What can hang from each mark
j226: j518
j906: j741
j519: j489 j518 j906
j90: j226 j518
j518: j226 j519
j489: j519
j741: j226 j906

Known rows, with every way that one mark hangs from another
[j226 j518]: [-3.27  3.65  4.75 -2.04 -1.47 -0.07  1.07  1.59  1.03  0.73 -1.70  3.77
 -2.72  1.31 -0.70  1.29  1.74  3.08 -1.14 -2.25  0.80]
[j489 [j519 j906]]: [-3.36  5.18  4.06 -0.22  1.01  1.44  2.08  1.46  4.61  2.82 -2.14  3.09
 -2.31  1.48  0.23 -1.41  1.59  1.31  1.20 -1.02  1.38]
[j741 [j226 [j518 [j519 j489]]] j906]: [-1.73 -1.95  5.73  1.76 -2.35 -0.84  2.57  4.44  1.31  1.62 -2.30  4.75
 -4.39  1.11  0.45  0.14 -0.49  3.07 -2.62 -1.09  0.82]
[j906 [j741 j226]]: [-2.62  0.04  4.78 -1.75  1.02 -0.62  0.28  2.24  0.56  0.87 -1.06  2.46
 -4.87  1.80  0.71 -0.75  0.36  2.23 -1.39 -1.26  2.08]
[j489 j519]: [-3.12  4.05  5.36 -2.26  1.26  0.66  2.56  1.19  3.12  1.42 -3.23  2.52
 -3.25  1.73  0.07 -1.00  1.37  2.12  0.45 -2.10  2.31]
[j489 [j519 [j906 [j741 j226]]]]: [-2.84  1.34  3.43  0.35  1.68  1.17  1.72  1.94  3.99  2.66 -1.62  3.35
 -4.05  1.86  1.75 -2.18 -0.47  0.68 -1.00  0.12  2.35]
[j226 [j518 j519]]: [-1.27  2.57  6.16 -1.13 -0.16  1.11  1.76  0.99  1.63 -0.97 -2.91  3.82
 -3.01  0.93 -0.64  1.02  1.81  3.07  0.53 -1.94  2.33]
[j519 [j518 j226] j906]: [-1.18  3.68  3.48  1.54  0.75  1.37  0.63  0.89  0.48  1.19  0.70  4.78
 -1.10 -0.42  0.25  1.21  1.05  1.92  1.47 -1.18  0.52]
[j519 j489 j518 j906]: [-2.75  3.48  3.69  0.79 -3.75  1.14  0.32  2.68  1.64  1.60 -1.35  4.97
 -0.45  2.00 -0.97 -0.64  0.49  2.68 -0.26 -0.97 -1.59]
[j519 j518 [j906 j741]]: [-3.09  3.24  2.38 -0.54 -1.24  2.55  0.72  0.94  1.07  0.05 -0.84  3.64
 -1.84  1.45 -0.17 -0.50  1.47  1.45 -0.80 -1.09  1.58]
[j90 [j518 j226 [j519 j906]]]: [-0.27  3.31  6.28  2.56  1.97  1.13  1.64  0.47  1.76 -0.90 -0.98  3.55
 -2.69  0.84 -0.15  0.58  2.80  1.83  3.68 -0.50  2.43]
[j906 [j741 [j226 j518]]]: [-2.73 -0.16  4.17 -1.34 -0.37 -0.43  0.91  2.10  0.57  0.53 -1.11  4.10
 -4.43  1.58  0.63  0.60 -0.42  2.42 -3.20 -1.20  2.06]
[j226 [j518 [j519 [j906 j741]]]]: [-2.24  2.58  3.75  0.77 -0.02  2.73  0.85  0.26  1.89 -0.09 -2.67  4.32
 -2.88  1.66  0.27 -0.54  1.88  2.00 -0.47 -0.50  2.46]
[j741 j906]: [-3.74  2.61  3.92 -1.48 -0.18 -0.52  2.15  2.95  1.19  2.52 -0.56  1.14
 -4.36  0.86 -0.30 -0.08  2.85  2.59 -0.86 -2.77  1.82]
[j90 [j226 [j518 j519]]]: [-2.26  1.71  6.46 -0.15  0.30  1.75  0.53 -0.66  0.24 -2.00 -2.51  3.88
 -3.25  0.67  0.76  1.21  1.35  4.87  0.94 -2.38  2.45]
[j90 [j518 j226 [j519 [j906 j741]]]]: [-0.80  2.05  4.95  2.08  2.25  1.81  1.20 -0.54  0.80 -1.49 -1.89  3.46
 -3.40  1.78  1.04 -0.35  2.53  1.33  2.00 -0.40  3.69]
[j518 [j519 j489 [j906 j741]]]: [-2.53  1.63  4.23  1.27 -0.54  1.89 -0.06  1.50  1.83  1.17 -3.66  3.84
 -3.05  3.49  0.57 -3.09  1.35  2.57  0.32 -0.05  0.59]
[j519 j518]: [-2.30  3.52  4.80 -2.31 -1.12  0.94  1.38  1.64  0.67 -0.38 -1.22  3.26
 -2.00  0.49 -1.22  1.11  1.41  2.44  0.20 -2.55  1.71]

Rows
[-0.01  2.25  7.38  0.25  2.39  0.27  2.28  0.18  0.44 -2.32 -2.22  3.10
 -3.38  1.21 -0.13  1.38  2.28  2.68  2.86 -1.53  3.58]
[j90 [j518 j226 j519]]
[-2.08  0.70  2.90  0.46 -0.58  1.36  0.53  2.40  1.52  0.54  0.20  4.10
 -2.81  0.72  0.48 -0.11 -0.39  1.09 -1.21 -0.27  1.57]
[j519 j518 [j906 [j741 j226]]]
[-3.18  1.22  2.92  0.70  0.16  1.29  2.21  1.58  3.74  2.01 -1.88  5.21
 -3.61  1.80  1.54 -0.63 -1.13  0.44 -2.71  0.20  2.24]
[j489 [j519 [j906 [j741 [j226 j518]]]]]
[-3.00  0.17  4.25 -0.20 -1.34 -1.34  2.37  4.12  1.24  2.50  0.54  3.21
 -4.60 -0.16  0.32  1.58  0.50  2.36 -3.02 -1.96  1.38]
[j741 [j226 j518] j906]
[-3.30  3.64  2.31 -0.63 -0.20  3.55  2.55  0.30  2.70  0.14 -2.63  4.32
 -2.09  1.78  0.87 -1.26  0.26  0.39 -1.32 -0.99  3.15]
[j489 [j519 j518 [j906 j741]]]
[-1.65 -1.92  5.74  0.25 -1.48  0.10  0.93  2.36  0.36 -0.22 -3.75  5.71
 -4.46  2.99  0.79 -0.68 -1.37  3.00 -2.69 -0.33  1.53]
[j906 [j741 [j226 [j518 [j519 j489]]]]]
[-1.91  1.45  4.85  0.25 -1.11 -0.27  0.61  1.41 -1.24  0.53 -1.72  5.70
 -1.58  1.66  0.32  0.66 -0.73  3.68 -0.40 -1.80 -0.16]
[j519 j489 [j518 j226]]
[-0.64  2.18  6.26  3.20 -0.09  0.59  1.02  1.26  1.52  0.09 -2.28  4.74
 -1.99  2.53  0.16 -0.50  1.48  2.73  2.49 -0.06  0.32]
[j90 [j518 j226 [j519 j489 j906]]]
[-2.38  1.38  3.86  1.63 -2.44  2.13  0.36  1.10  1.76  0.65 -3.90  5.63
 -2.46  3.39  0.57 -1.57  0.57  2.63 -1.59 -0.13  0.42]
[j226 [j518 [j519 j489 [j906 j741]]]]
[-1.53  2.85  4.78 -0.62  1.84  1.30  3.17 -0.11  0.82 -0.11 -2.12  4.98
 -2.10  0.19  1.12  0.94 -0.48  1.86  0.11 -1.99  3.01]
[j489 [j519 [j518 j226]]]
[-1.52  0.66  4.13  3.10  1.57  1.22 -0.29  0.24  0.49  1.62 -2.79  4.82
 -3.05  2.74  1.69 -2.13  0.81  2.95  0.82  0.15  0.61]
[j518 j226 [j519 j489 [j906 j741]]]
[-0.49  1.32  5.35  2.03 -0.23  0.85  1.03  3.03  3.38  1.07 -0.74  4.70
 -3.12 -0.12 -0.14  0.75  0.35  1.87  0.85 -0.03  1.01]
[j741 [j226 [j518 [j519 j906]]]]
[-1.11  0.27  5.65  2.90 -2.16  0.27  0.49  3.83  3.03  1.65 -2.02  5.92
 -2.57  1.64  0.05 -0.33 -1.09  2.66 -0.28  0.47 -0.85]
[j741 [j226 [j518 [j519 j489 j906]]]]
[-2.20  2.55  2.33  1.06  2.10  2.86  2.50 -0.84  1.61  0.58 -1.81  5.39
 -2.11  1.10  2.25 -0.55 -0.33  0.57 -0.75 -0.41  3.28]
[j489 [j519 [j518 j226] [j906 j741]]]
[-2.45  4.74  3.60 -0.27 -0.63  2.89  3.02  1.36  3.80  0.90 -1.84  4.34
 -1.19  0.52 -0.29 -0.24  0.65  0.83  0.45 -1.18  2.00]
[j489 [j519 j518 j906]]
[-1.24 -0.84  5.47  0.76 -0.31 -0.08  3.15  3.44  1.73  0.73 -0.93  3.39
 -5.08 -0.54  0.36  1.23  0.67  2.07 -1.64 -1.59  2.61]
[j741 [j226 [j518 j519]] j906]
[-2.25  2.13  6.71  2.53 -1.80  1.54 -0.02  0.48  1.69 -1.45 -2.69  3.60
 -2.08  3.21  0.14 -1.14  1.83  4.53  2.26 -0.96  0.33]
[j90 j226 [j518 [j519 j489 j906]]]
[-1.49  3.94  3.65  1.43  1.54  2.28  2.76  0.03  2.43  1.37 -0.90  5.49
 -1.39  0.04  1.18  0.28 -0.01  0.96  1.03 -0.94  1.87]
[j489 [j519 [j518 j226] j906]]
[-4.02  3.79  2.63 -0.59  1.20  2.37  1.82  0.34  3.48  2.13 -2.77  3.12
 -3.21  2.35  1.17 -2.54  1.47  0.79 -0.48 -0.59  2.47]
[j489 [j519 [j906 j741]]]
[-1.98  2.43  3.63  2.32 -1.45  0.63  0.05  1.73  0.36  1.93 -0.48  5.97
 -0.47  1.44  0.36  0.21 -0.20  2.74  0.22 -0.73 -1.48]
[j519 j489 [j518 j226] j906]
[-3.00  1.64  3.93  1.74  0.46  3.49 -0.37 -1.53  0.77 -1.08 -2.25  4.42
 -3.12  1.76  1.71 -0.32  1.39  3.69 -0.12 -1.31  2.36]
[j90 [j226 [j518 [j519 [j906 j741]]]]]
[-1.80  2.86  5.47  1.66 -0.86  1.00  0.07  2.41  3.05  1.80 -3.08  3.88
 -2.03  2.28 -0.53 -1.95  1.52  3.15  1.88 -0.31 -0.61]
[j518 [j519 j489 j906]]
